Each row was made from one small tree. The marks that hang from a mark follow it in brackets, in alphabetical order. Every link used is in the known rows. Write each row's tree.
Known rows:
tisig{vuvu{muno{nekid{kegag} tupodo}}}: [-7,20,-2,-23,13,22,-14,41,28,1,-2,-4,-18,-10,-18,-7,8,-2,-2,-19,7,9,-7]
gudu{vuki vuvu{muno{nekid{kegag} tupodo} tisig}}: [-4,23,-9,1,5,22,-20,18,13,3,1,19,-2,2,-61,-5,-18,4,-1,-22,-11,22,-12]
tisig{vuvu{muno{nekid{kegag}}}}: [-2,23,9,-24,15,8,-16,47,25,-2,1,-4,-13,-12,6,-8,13,-5,0,-11,-6,10,-10]
vuvu{muno{nekid{kegag} tupodo} tisig}: [-5,28,17,-21,0,17,-19,24,23,-1,1,3,-19,2,-35,-7,-10,3,0,-16,-7,15,-2]
tupodo{muno{nekid}}: [5,21,5,-8,10,13,-13,-2,14,-11,4,-4,-4,-1,-12,-4,-8,-1,-2,-15,-17,21,-7]
vuki{gezap gudu}: [-11,3,28,-12,10,1,-13,-33,19,-10,0,16,17,6,27,1,-14,-19,-4,1,-15,16,7]
vuki{gezap gudu{vuvu}}: [-7,-2,12,-5,14,1,-15,-34,15,-10,2,24,23,5,17,0,-29,-15,-4,3,-24,20,0]
gezap{vuki{gudu{vuvu{muno{tupodo} tisig}}}}: [-12,9,31,-4,-7,7,-17,-15,13,2,4,23,-22,5,-21,-2,-21,-6,-7,-3,-25,13,-6]
vuki{gezap gudu{vuvu{muno{nekid} tisig}}}: [-1,17,44,-16,3,7,-17,-8,14,-9,7,23,-7,2,21,-6,-21,-8,-3,2,-35,24,8]
gezap{vuki{gudu{vuvu}}}: [-8,1,5,-5,6,-8,-21,-26,10,-4,4,22,3,9,-1,1,-13,-12,-7,-1,-21,16,-15]
vuki{gudu{vuvu}}: [-2,3,-3,1,18,-3,-5,-32,14,-5,4,22,16,4,-1,-1,-21,-9,-4,1,-20,18,-9]
vuvu{muno tisig}: [-4,20,30,-9,-1,0,-11,6,19,-1,8,6,-6,-4,-6,-8,-24,-6,-1,-3,-28,10,-1]
muno{vuvu{tisig}}: [-4,28,2,-7,7,-1,-18,-23,18,4,6,-2,-2,-3,-40,-3,-18,-4,-2,-3,-17,12,-2]
vuki{gezap gudu{vuvu{muno}}}: [-6,1,25,-11,7,4,-13,-14,19,-8,4,26,11,-2,34,-1,-24,-14,-2,3,-34,17,0]
vuvu{muno{nekid{kegag}} tisig}: [0,29,26,-21,3,5,-20,31,21,-3,5,4,-12,1,-11,-8,-5,-1,2,-10,-21,15,-5]
kegag{nekid}: [-7,5,6,-1,14,-1,-19,8,16,-6,1,4,0,5,-18,-6,-18,-5,-1,-1,-14,21,-9]
tupodo{muno}: [0,11,4,2,9,7,-9,-5,17,-7,2,-1,9,-3,-9,-1,-19,-6,-2,-7,-23,15,-9]
gezap{vuki{gudu}}: [-13,6,21,-11,5,-7,-17,-28,13,-4,1,12,-3,9,6,2,0,-15,-7,-3,-12,13,-7]
nekid{kegag}: [-5,11,-6,-11,12,-3,-17,5,23,-3,-1,7,18,4,-17,-2,-16,-9,1,-9,-10,11,-14]
tupodo{muno{nekid vuvu}}: [7,31,-11,-14,12,17,-19,-9,18,-6,3,-12,-9,-9,-30,0,3,4,-1,-11,-15,18,-7]

Which tree is each row?
[-2,21,-7,5,3,21,-13,-1,8,2,6,18,-11,0,-53,-8,-21,6,-6,-19,-11,24,-7]	gudu{vuki vuvu{muno{nekid tupodo} tisig}}
[-2,27,-27,-21,10,19,-19,-23,18,-1,3,-9,-16,0,-54,-4,4,6,-6,-18,9,16,-3]	muno{nekid tupodo vuvu}
[6,39,7,-9,8,15,-18,-7,16,-3,6,-10,-17,-6,-40,-2,-8,3,-1,-6,-23,19,-1]	tupodo{muno{nekid vuvu{tisig}}}
[-7,3,-3,3,6,8,-20,-1,12,-6,4,25,23,-3,-4,-2,-30,-10,-3,-11,-30,20,-9]	gudu{vuki{gezap} vuvu{muno}}
[-7,8,45,-4,2,1,-13,-14,17,-6,6,26,6,1,20,-3,-35,-14,-2,8,-39,17,6]	vuki{gezap gudu{vuvu{muno tisig}}}
[1,24,-2,3,7,9,-21,25,11,2,4,21,5,-1,-37,-6,-17,1,2,-15,-22,24,-15]	gudu{vuki vuvu{muno{nekid{kegag}} tisig}}
[6,17,-8,-14,6,5,-17,10,14,-8,10,11,-8,-2,-5,-9,-9,2,-3,-14,-23,19,-11]	gudu{vuvu{muno{nekid}}}
[-5,18,-14,-20,12,14,-21,3,21,-4,-3,2,-1,7,-44,-5,-3,2,-2,-22,10,17,-8]	muno{nekid{kegag} tupodo}
[-4,35,-10,-19,9,16,-26,-3,23,5,-1,-4,-12,1,-70,-3,-2,5,-1,-15,5,16,-3]	muno{nekid{kegag} tupodo vuvu{tisig}}
[-7,4,18,-10,1,-4,-18,-10,14,-2,5,22,-8,3,14,0,-8,-10,-6,0,-33,13,-14]	gezap{vuki{gudu{vuvu{muno}}}}
[-8,19,8,0,-1,25,-23,-2,10,-3,3,22,-4,0,-36,-7,-28,-2,-6,-18,-17,27,2]	gudu{vuki{gezap} vuvu{muno{nekid tupodo} tisig}}
[-8,12,37,-4,-4,-7,-17,-9,11,0,8,24,-15,3,6,-2,-19,-11,-4,4,-38,13,-9]	gezap{vuki{gudu{vuvu{muno tisig}}}}
[-9,9,2,14,7,4,-23,-17,7,-2,3,26,25,6,-28,-4,-43,-12,-3,-5,-27,24,-4]	gudu{vuki{gezap} vuvu{tisig}}
[-8,25,-7,-8,5,11,-17,-27,21,6,2,0,-10,-1,-64,-3,-20,0,-4,-7,-8,11,0]	muno{tupodo vuvu{tisig}}
[-9,19,22,-7,-4,12,-9,-3,21,2,5,5,-15,-2,-33,-7,-26,-3,-4,-10,-17,9,1]	vuvu{muno{tupodo} tisig}
[0,15,11,2,0,-2,-13,9,16,0,10,16,-1,-3,-15,-9,-33,-3,-1,-2,-38,15,-8]	gudu{vuvu{muno tisig}}
[6,32,-15,-16,16,15,-25,11,24,-2,-1,-11,-1,-7,-34,3,5,2,2,-13,-14,17,-13]	tupodo{muno{nekid{kegag} vuvu}}
[-7,19,30,-14,-5,13,-20,-10,11,-1,5,19,-34,6,-16,-4,-5,-1,-8,-9,-17,19,-3]	gezap{vuki{gudu{vuvu{muno{nekid tupodo} tisig}}}}
[-8,2,-14,9,11,3,-22,-20,10,-5,2,25,32,4,-17,-2,-33,-12,-5,-11,-22,24,-9]	gudu{vuki{gezap} vuvu}
[-13,1,-11,6,2,21,-18,-9,14,-1,1,23,17,-1,-28,-1,-33,-6,-6,-17,-17,19,-6]	gudu{vuki{gezap} vuvu{muno{tupodo}}}
[4,22,0,-11,14,12,-20,19,21,-8,-1,-2,3,1,-18,-2,-4,-2,2,-14,-14,20,-12]	tupodo{muno{nekid{kegag}}}
[1,29,29,-18,-1,5,-14,12,16,-6,9,4,-19,-1,-5,-11,-9,-1,-2,-9,-22,17,1]	vuvu{muno{nekid} tisig}
[-11,10,1,-10,10,14,-4,16,25,2,0,-3,-15,-13,-8,-7,-11,-7,-7,-12,-4,4,-4]	tisig{vuvu{muno{tupodo}}}
[-1,5,11,-3,9,-1,-2,-14,17,-4,7,22,5,-2,16,-2,-15,-8,-3,1,-31,14,-8]	vuki{gudu{vuvu{muno}}}
[-8,7,30,-1,10,-1,-15,-30,14,-7,4,25,15,7,9,-3,-37,-15,-3,7,-30,21,5]	vuki{gezap gudu{vuvu{tisig}}}
